What can hang from each mark:
Q_667: Q_485 Q_490 Q_499 Q_723
Q_136: Q_648
Q_499: Q_667
Q_600: Q_8
Q_490: Q_648 Q_667
Q_837: Q_414 Q_492
Q_8: Q_303 Q_600
Q_723: Q_667
Q_414: Q_837
Q_648: Q_136 Q_414 Q_490 Q_600
Q_303: Q_8
Q_485: Q_667

Known rows, with every way that one mark hangs from another:
Q_136{Q_648{Q_414 Q_600}}: [  1  -3   2 -20 -23  -3 -13  14 -13 -35 -16   6   5  21   9   7  -6  14
  -1  15 -11 -23 -12 -23 -26   9  18  -7   5  -4  -2  40   4   3   6  -3
  54  -6   6   4  -2  11  -9]
Q_648{Q_136 Q_414 Q_600}: [  4   2  -2 -14 -21  -4 -10   8 -13 -34 -16   0   5  27  15  10  -3   1
  -7  21 -17 -18  -7 -15 -22  14  17  -9   0  -9  -2  36   2   7   9  -7
  53  -7   5   3   1   8   6]
Q_667{Q_485 Q_490 Q_723}: [ -1  25  10 -17 -16  -2 -17   7   5 -10  -1 -16  10  17   7  -4  -2 -38
  -6   7  -3  -7   1 -28   6   9  19  19 -16  -6 -13   7 -19  11  -7  15
  54  -6  15 -12   4  38  22]
Q_723{Q_667{Q_485}}: [ -9  25   6 -21 -17  -5 -10  -6   4 -27  -5  -9   9  28  16   1  -7 -21
   5  13  -2  -2  -2 -22 -13  -9  16  16 -15  -9 -12  18 -14  19   5  10
  54  -9  15  -9  15  15   4]
Q_837{Q_414 Q_492}: [  0  15 -11 -17 -32  -4 -16  -7  15 -24 -21  -6   8  29  15  12   5   3
  -6  13   8  12  17 -20 -41  -4   9  -3  -4  -5   1  40 -11  14   7   8
  62 -19  -2 -13  14   4  34]
Q_667{Q_490{Q_648{Q_136 Q_600}}}: [  8  15   6 -13 -20   1 -10   9 -10 -16 -17  -1   8  22  16  -3  -4 -18
  -6  19  -9 -36 -19 -18  -2  32  17  -2   0  -9 -10  35   0   1   2  -3
  47  -5   8  -4  13  35  22]
Q_723{Q_667{Q_485 Q_490 Q_499}}: [ -4  45  17 -20 -17  -1  -9   1   6 -20  -7 -14   7  27  13  -3 -14 -16
   2  17   1  -6 -18 -31   7  -4  15  27 -13  -4 -18  -5 -22  20  -7  12
  52  -5  22 -12  24  44   2]
Q_136{Q_648{Q_414{Q_837{Q_492}} Q_490{Q_667} Q_600}}: [ 10  -5  -5 -31 -10   4   1  11 -16 -34 -23   5   6  13  23  18 -17  16
  25  23 -12   2   3 -21 -40   6  12 -14   5   2   5  -3  -6   9  -5 -14
  58 -10   9  -4  13  24  -6]
Q_499{Q_667{Q_490{Q_648{Q_414{Q_837}}} Q_723}}: [ 14  24   9  -6   2  16  -9  13  -8   6  -6  -3   9  12  10   8 -18 -43
   9   5  -6 -32 -17 -37  -9  10  20  -1 -11  -4  -5  13 -16   6  -4   1
  46 -11  12 -15  11  55   7]
Q_837{Q_492}: [ -7  14  -9 -18 -25  -6 -17  -6   8 -31  -9  -9   9  25  16   4   1 -15
  -2  12   2  19  16 -22 -32 -14  12  -3  -6  -9  -2  36 -10  14   4  11
  64 -17   3 -14  14   6  25]
Q_485{Q_667{Q_490 Q_723}}: [ -4  32   8 -22 -13   4 -19   5   8 -11 -11 -21   5  20   7   0  -4 -38
 -17  14  -5 -27   7 -29  -2   2  21  19 -14  -8 -11  12 -15   9  -4  18
  49  -9  11  -9  12  39  21]
Q_303{Q_8}: [ -5  16  -4   0 -23 -13 -16  -8   5 -31 -12  -9   8  24  14   2   4 -23
   2  22  -2  -8   4 -20 -27 -15  17  -1   0 -15  -7  51   4   7  12  11
  57 -13   0 -10   1 -11  13]
Q_667{Q_490 Q_499}: [ -2  28   6 -13 -24  -2 -18   6   5 -23 -14 -16   6  24  10  -2  -2 -12
 -14  17  -1  -8 -13 -27  -5  -6  15   9  -4  -8 -12  21 -10  12  -5  12
  56  -9  10 -12  18  30  15]
Q_499{Q_667}: [  0  20   2  -8 -25   1 -13  -4   4 -28 -11 -11   7  28  14   2  -5 -29
 -19  10  -4 -22   4 -21 -32 -16  19   2 -13 -11 -10  46 -10   8  11  13
  52 -14   8 -10   8  11  12]
Q_667{Q_723}: [ -5  10  -3 -17 -19  -5 -21   3   4 -21  -4 -12   8  28   8   5   6 -30
 -10  11  -3  -8  12 -23 -19  -5  19   4  -9 -11  -5  33 -10  11   2  11
  56 -12   4 -10   2  15  22]
Q_414{Q_837{Q_492}}: [ -6  14 -10 -16 -22  -4 -14  -1   6 -23  -7 -12  11  22  19  13  -6 -20
   8  12   0  30  22 -23 -39 -21  10 -13  -5  -8   2  25 -12  17  -3   6
  64 -20   4 -21  20   6  30]
Q_8{Q_303}: [ -6  15  -7  -3 -25 -12 -15  -7   3 -23 -17 -10   9  23  13   2   3 -13
   1  18  -4  -8   4 -21 -34 -12  14  -1   2 -15  -5  56  -1   8   8  10
  55 -13  -3  -9  -5 -12  10]
Q_136{Q_648{Q_414{Q_837} Q_490{Q_667} Q_600{Q_8}}}: [  8  -7  -3 -20  -6   4   4  21 -21 -28 -30   2   6  11  17  21 -16  21
  24  29 -18 -27  -6 -21 -34  13  18  -7  16  -4  -3  16   2   7   2 -15
  51  -5   8  10  -2  16 -13]
Q_723{Q_667{Q_499}}: [ -7  30   4 -20 -20  -3 -13  -3   6 -32  -9 -10   6  37  14   5  -5  -8
  -1  20  -1  -6  -6 -25 -18 -16  14  12  -6  -9 -11  22 -12  19   1   8
  55 -12  12  -9  23  20  -1]
Q_667{Q_490}: [ -5  20   1 -15 -21  -6 -19   3   3 -22 -13 -13   7  19  13  -2   0 -23
 -12  14  -3 -10  -6 -23 -11  -5  16   2  -5 -13  -8  34  -6  10   2  13
  55 -12   8  -7  15  17  28]
Q_136{Q_648{Q_490}}: [  2  -3   0 -25 -28  -8 -15   5  -9 -37 -16   0   8  22  11   4   6   4
  -8  15  -4 -21  -8 -15 -36  -2  17   2  -3  -5  -3  35   1   4   4   4
  58  -8   5  -3   6  13  10]
Q_600{Q_8}: [ -8  11  -6  -6 -21  -5 -13   3   4 -25 -16 -12   8  24  10   7   1 -12
  -2  18  -4 -12   8 -21 -27  -7  18   2   5 -15 -10  55   0  12  10   8
  56 -13   2  -1  -3  -2  18]
Q_303{Q_8{Q_600}}: [ -2  17  -7   1 -18 -20 -17  -9   4 -33  -1  -6   7  18  11   0  12 -22
  18  27   2   2   1 -21 -27 -13  19  -6  10 -17 -13  62   6   1  14  17
  57 -13   0 -10  -3  -4   7]
Q_667{Q_490{Q_648{Q_600}}}: [  1  15   4 -13 -18  -1 -14   9  -6 -15 -18  -3   7  18  15  -4  -4 -17
  -4  16  -5 -28 -17 -25  -3  19  19  -1   0  -9 -11  38   2   3   1   5
  48  -9   8  -5  14  29  17]
Q_490{Q_648{Q_136 Q_600{Q_8}} Q_667{Q_485 Q_499}}: [ 10  25  10  -9 -10   9   7   9  -8 -16 -28  -7   8  27  16   4 -14  -3
  13  26 -11 -28 -16 -22   4  40  19  14   4  -4 -24  12  -9   8   1 -10
  46   4  14  -3  -5  43 -16]
Q_490{Q_667}: [ -6  12  -6 -19 -15  -3 -13  -4   3 -30 -22 -12   8  23  18   2  -1 -20
  -8  17  -8  -4   1 -19 -19  -7  18   1  -4 -13 -11  27  -7  12   8   8
  55 -11   5  -6  12   6   6]
Q_490{Q_648{Q_414} Q_667{Q_499 Q_723}}: [  7  17   2 -15   3  10 -11   8  -6 -12 -18  -1   6  21  10   5  -7 -15
   8  13  -6 -16 -24 -32   0  16  19   5  -2  -3 -12   2 -12  10  -3  -3
  51  -5   6  -9   6  49 -27]
Q_485{Q_667{Q_490{Q_648{Q_136}} Q_723}}: [  6  32  12 -20  -7   8 -14   6  -2  -2 -13 -12   7  21   9  -1  -4 -40
 -12  13  -6 -48 -10 -25   6  30  21  16 -12  -5 -13  11 -13   4  -2   5
  44  -3   9 -10  13  59  18]

Rows:
[ 11  32   7   3 -19   1  -1  10  -7  -7 -26  -6   8  21  10   2 -10   4
  14  32  -6 -47 -18 -26  -7  38  15   9  18 -11 -15  45  -1   2  -1  -8
  44  -1   4  -2 -11  31   6]
Q_667{Q_490{Q_648{Q_136 Q_600{Q_8{Q_303}}}} Q_499}
[ 14  23  12 -17   2  11  -2   8 -10  -9 -17   0   8  23  11   3 -11 -16
  12  11 -11 -17 -29 -27  12  35  19  13 -10   2 -17 -18 -21  10  -5 -10
  50   4  13 -12  -1  66 -28]
Q_490{Q_648{Q_136 Q_414} Q_667{Q_485 Q_499 Q_723}}
[  4  36  16 -10 -21   4  -8   0   4 -14 -10 -14   9  17  13  -6 -13 -37
 -13   7  -3 -20  -8 -26  -7  -2  20  17 -21  -6 -16  20 -21  10   2  16
  49  -7  19 -13  10  35  16]
Q_499{Q_667{Q_485 Q_490}}
[  1  44  19 -17 -10   3  -7   0   1 -10 -10  -6   9  24  13  -7 -14 -19
  11  13   3 -15 -33 -34  14  10  16  24 -11  -3 -20  -2 -20  16  -7   7
  49  -4  20 -15  26  57  -9]
Q_723{Q_667{Q_485 Q_490{Q_648} Q_499}}
[  3   4  -5 -26  -9  -2 -12   1  -2 -26 -17 -12   7  22  16   5   5 -23
  -6  18  -8 -16   6 -17 -20  -1  19   8 -10  -8  -5   9  -9  10   1   5
  53  -9   6  -5   6  25  13]
Q_648{Q_490{Q_667{Q_723}}}
[  7   7  -2 -13  -3   4  -5   1 -14 -22 -28   4   8  19  19   5  -6 -14
   5  15 -14 -23 -28 -18  -9  24  18  -8   1  -9  -8  23  -3   7  11 -11
  51  -4   3  -3   8  29 -12]
Q_490{Q_648{Q_136 Q_414} Q_667}
[ 10  20   9  -9  -1  11   3  15 -14 -11 -25  -2   8  18  20   8 -23  -3
  26  18 -15   1 -26 -31   0  17  18  -2  -2   2 -16 -14  -9  11 -10 -11
  49  -4  15 -13  11  43 -37]
Q_490{Q_648{Q_414{Q_837} Q_600} Q_667{Q_485 Q_499}}
[ 13  11  13 -31  -7   5  -3  12 -13 -25 -17   0   6  18   8   6  -8   6
   9  14 -10 -17 -24 -26  -5  18  19  19  -9   7 -10 -24 -20   8 -10  -4
  54   4  16  -4  -4  57 -33]
Q_136{Q_648{Q_414 Q_490{Q_667{Q_485 Q_499 Q_723}}}}
[  7  36  20 -16  -5   7  -3  10  -9 -14 -12   1   5  20  14  -3 -23   0
  21  18  -6 -23 -41 -37  16  24  16  17  -6   0 -17  -6 -13  14  -7  -2
  45  -2  23  -5  20  58 -26]
Q_723{Q_667{Q_485 Q_490{Q_648{Q_414 Q_600}} Q_499}}
[  5  28   9 -17 -16   6 -16   2   6 -11  -2 -14   7  22   9   0  -6 -47
 -19   9  -1 -34   5 -28 -11  -1  21  13 -16  -9  -8  27 -20   7   1  16
  48 -11  13 -11   6  41  27]
Q_499{Q_667{Q_490 Q_723}}
[ -2   8  -3  -4 -17  -1  -8   8  -5 -19 -20  -3   8  24  12   4  -3  -5
   8  20  -6 -29  -4 -23 -19  17  21  -2   9 -12 -13  59   7   5   9   0
  49 -10   2   2  -4  11   7]
Q_490{Q_648{Q_600{Q_8}}}
[  4  21   9  -4  -4   5  -7  15 -12  -1 -13  -2  11   5  14   2 -16 -22
  20   7  -8  -2 -31 -32   2  13  17  -3  -7  -3 -10   4 -11  12  -7  -1
  53  -8  12 -16  15  40  -2]
Q_667{Q_485 Q_490{Q_648{Q_414{Q_837}}}}
[  9  15  13 -33 -14   3  -5   9  -5 -24 -15  -6   8  24   9   3  -4  -4
   2  15  -5 -18 -11 -24  -8  15  19  25 -11   5 -15 -19 -21   7 -12   2
  54   3  16  -9   0  55 -15]
Q_136{Q_648{Q_490{Q_667{Q_485 Q_499 Q_723}}}}
[  4  27  11 -13 -18   4 -10  -1   6 -14  -1 -14   9  27   9   1  -6 -45
 -12   3  -3 -20   8 -26 -16  -2  22  18 -24  -4 -13  20 -23   9   2  15
  51  -8  15 -15  -4  33   9]
Q_499{Q_667{Q_485 Q_723}}
[  9  40  20 -15  -5   7  -1   5 -11 -13 -11   2   7  23  13  -1 -19  -9
  14  15  -6 -23 -46 -30  16  27  14  18  -8   0 -15 -10 -20  14  -5  -8
  48   1  21  -9  21  66 -17]
Q_723{Q_667{Q_485 Q_490{Q_648{Q_136 Q_414}} Q_499}}
[  6  29  11 -14  -2   9  -5  17 -12 -10 -11   2   5  21  16   9 -25  -3
  24  23  -8 -21 -32 -36   0  10  15  -1   3  -3  -8   0  -8  15 -10  -8
  46  -9  17  -8  30  49 -13]
Q_723{Q_667{Q_490{Q_648{Q_414{Q_837} Q_600}} Q_499}}
[  5  26   9 -17  -3   8  -8   4   1  -7 -14  -9  10  25  12  -2  -7 -28
   6  10  -3  -8 -15 -31  10  19  20  19 -12  -1 -21  -9 -21  11  -9   4
  50  -1  13 -17   3  57 -19]
Q_490{Q_648 Q_667{Q_485 Q_499 Q_723}}
[  1   6  -5  -9 -15  -1  -9  10 -11 -24 -12  -4   9  22  15  17  -7 -11
   2  15 -15  -1  -6 -18 -28  -3  15 -15  -1  -9   1  26  -5  12   5  -7
  58 -11   4  -9  10  10  13]
Q_648{Q_136 Q_414{Q_837}}
[  0  28   8 -21 -10   4  -9   2   6 -17 -12 -15   8  27  11   1  -6 -25
  -1  12  -6   3   0 -29   3   4  19  22 -14  -3 -18 -11 -24  14  -8   9
  54  -3  15 -15   2  43  -9]
Q_490{Q_667{Q_485 Q_499 Q_723}}
[ 10  17   7 -22  -5   4  -4   6  -8 -24 -16  -9   6  20  12   5  -7  -4
   6  17 -12  -3 -17 -24  -1  10  19  17 -14   3 -11 -27 -19  14  -9   0
  53  -2  15  -8   1  48 -24]
Q_648{Q_414 Q_490{Q_667{Q_485 Q_499 Q_723}}}
[  9  18   8 -25 -14   2  -3   8  -5 -24 -16 -14   5  27  16   3  -5  -8
   1  23 -11 -12   0 -21  -1  14  20  20 -13   2 -14 -20 -15  10 -11   2
  49  -1  18  -8   2  43  -9]
Q_648{Q_490{Q_667{Q_485 Q_499 Q_723}} Q_600}
[  1   4  -5 -22 -17   0 -12   9  -6 -26  -9   4   9  15  13  16 -13   3
  19  10  -3  17   4 -28 -40  -7  10 -15   3  -2   6  22 -10  12  -2  -3
  65 -14   4 -14  12  17   4]
Q_136{Q_648{Q_414{Q_837{Q_492}}}}
[ -2  18   3 -22  -8   1 -10   0   4 -16 -11 -15   9  22  13   1  -3 -34
  -2  10  -7  -1   8 -24  -3   5  20  16 -15  -7 -14   1 -20  13  -1  10
  53  -5  12 -12  -1  30   2]
Q_490{Q_667{Q_485 Q_723}}
[  6  16   5  -8 -16   2  -5  12  -9 -13 -21  -4   8  21  13   2  -7 -10
   2  24  -8 -46 -13 -21  -4  37  19   3  10 -11 -13  47   1   3   5  -5
  46  -4   8   3   0  31  25]
Q_667{Q_490{Q_648{Q_136 Q_600{Q_8}}}}
[  2   8  -8 -15 -16   0  -7   4  -6 -26  -8  -3  10  21  19  19 -10  -9
  12  14  -9  23   8 -20 -37  -4   9 -18  -2  -5   6  18 -12  16   1  -8
  64 -15   4 -16  16  14  21]
Q_648{Q_136 Q_414{Q_837{Q_492}}}
[ 11  18  14 -11 -12   3  -3  13 -18 -12 -16   3   8  14  14  -3 -13 -10
   7  15 -14 -28 -34 -22  10  41  18   3  -5  -2 -11  13  -6   4   0  -9
  46   0  14  -3   4  45   0]
Q_667{Q_485 Q_490{Q_648{Q_136 Q_414 Q_600}}}
[  5   6  -1  -8 -13   0 -10   4 -14 -23 -18   6   9  22  13   5  -2 -12
   2  12 -11 -20 -26 -18 -15  19  17 -10  -1  -7  -5  37   0   5  10  -9
  54  -6   1  -5   6  23  -2]
Q_490{Q_648{Q_136 Q_414}}
[  8  35  17 -11 -19   2  -6   7  -5 -11 -14  -6  10  23  12  -6  -8 -17
  -3  11  -3 -18 -34 -25  14  29  16  15 -10  -2 -19   5 -16   8  -7   0
  52   1  15 -17  14  58   5]
Q_667{Q_485 Q_490{Q_648{Q_136}} Q_499}
[  3  -1  -1 -28 -19  -4 -10   3  -9 -36 -27  -1   7  20  17   3   0   0
  -3  18  -7 -23  -8 -14 -29   2  18   3  -2  -5  -6  20  -4   5   5   1
  55  -5   6  -1   9  20   0]
Q_136{Q_648{Q_490{Q_667}}}
[  8  24  11 -19  -6   8  -5   9  -2 -10 -16  -7   8  27  13  -2 -10 -18
   8  14  -7 -14 -10 -30  10  29  21  16  -9   1 -20  -8 -15   8  -9   1
  46   0  15 -13   0  55 -21]
Q_490{Q_648{Q_600} Q_667{Q_485 Q_499 Q_723}}
[  5  13  -3   5 -18  -3  -2   3 -10 -14 -25  -2  10  24  13   6  -3  -3
  17  28  -8 -43  -4 -18 -26  31  17  -2  17 -14 -10  67   8   0  11  -9
  46  -5  -3   1 -20   2   8]
Q_490{Q_648{Q_136 Q_600{Q_8{Q_303}}}}
[  9  32  18 -16 -13   6 -11  14  -3  -2  -7  -9   8  23   7  -6  -9 -22
   3  12  -2 -22 -18 -34  19  31  20  20 -10   1 -19  -1 -16   6 -16   6
  46  -2  18 -13   5  64   2]
Q_667{Q_485 Q_490{Q_648{Q_600}} Q_499 Q_723}
[ 11  18   7 -18 -18   2   9   8 -10 -31 -28 -13   6  27  18   8  -9  10
   6  33 -15 -24  -6 -13  -8  26  19  17   0  -3 -17  -2 -10  10  -2  -9
  49   3  16   2  -4  34  -4]
Q_648{Q_136 Q_490{Q_667{Q_485 Q_499}} Q_600{Q_8}}
[ -2  29   7 -16 -17   0  -6   0   4 -26 -21 -15   8  26  16   0  -7 -11
  -2  15  -7   8  -8 -24  -3  -2  17  15 -11  -4 -21  -3 -17  15  -3   7
  55  -4  13 -13   9  30 -14]
Q_490{Q_667{Q_485 Q_499}}
[  7  34  14 -12 -10  11  -9  15  -8 -13 -26  -6   2  18  11  -1 -17   1
  -1  21 -12 -37 -35 -34   6  21  20   9  -2  -1 -16   7  -2   6  -5   1
  43  -4  12  -5  18  53 -22]
Q_485{Q_667{Q_490{Q_648{Q_414 Q_600}} Q_499}}
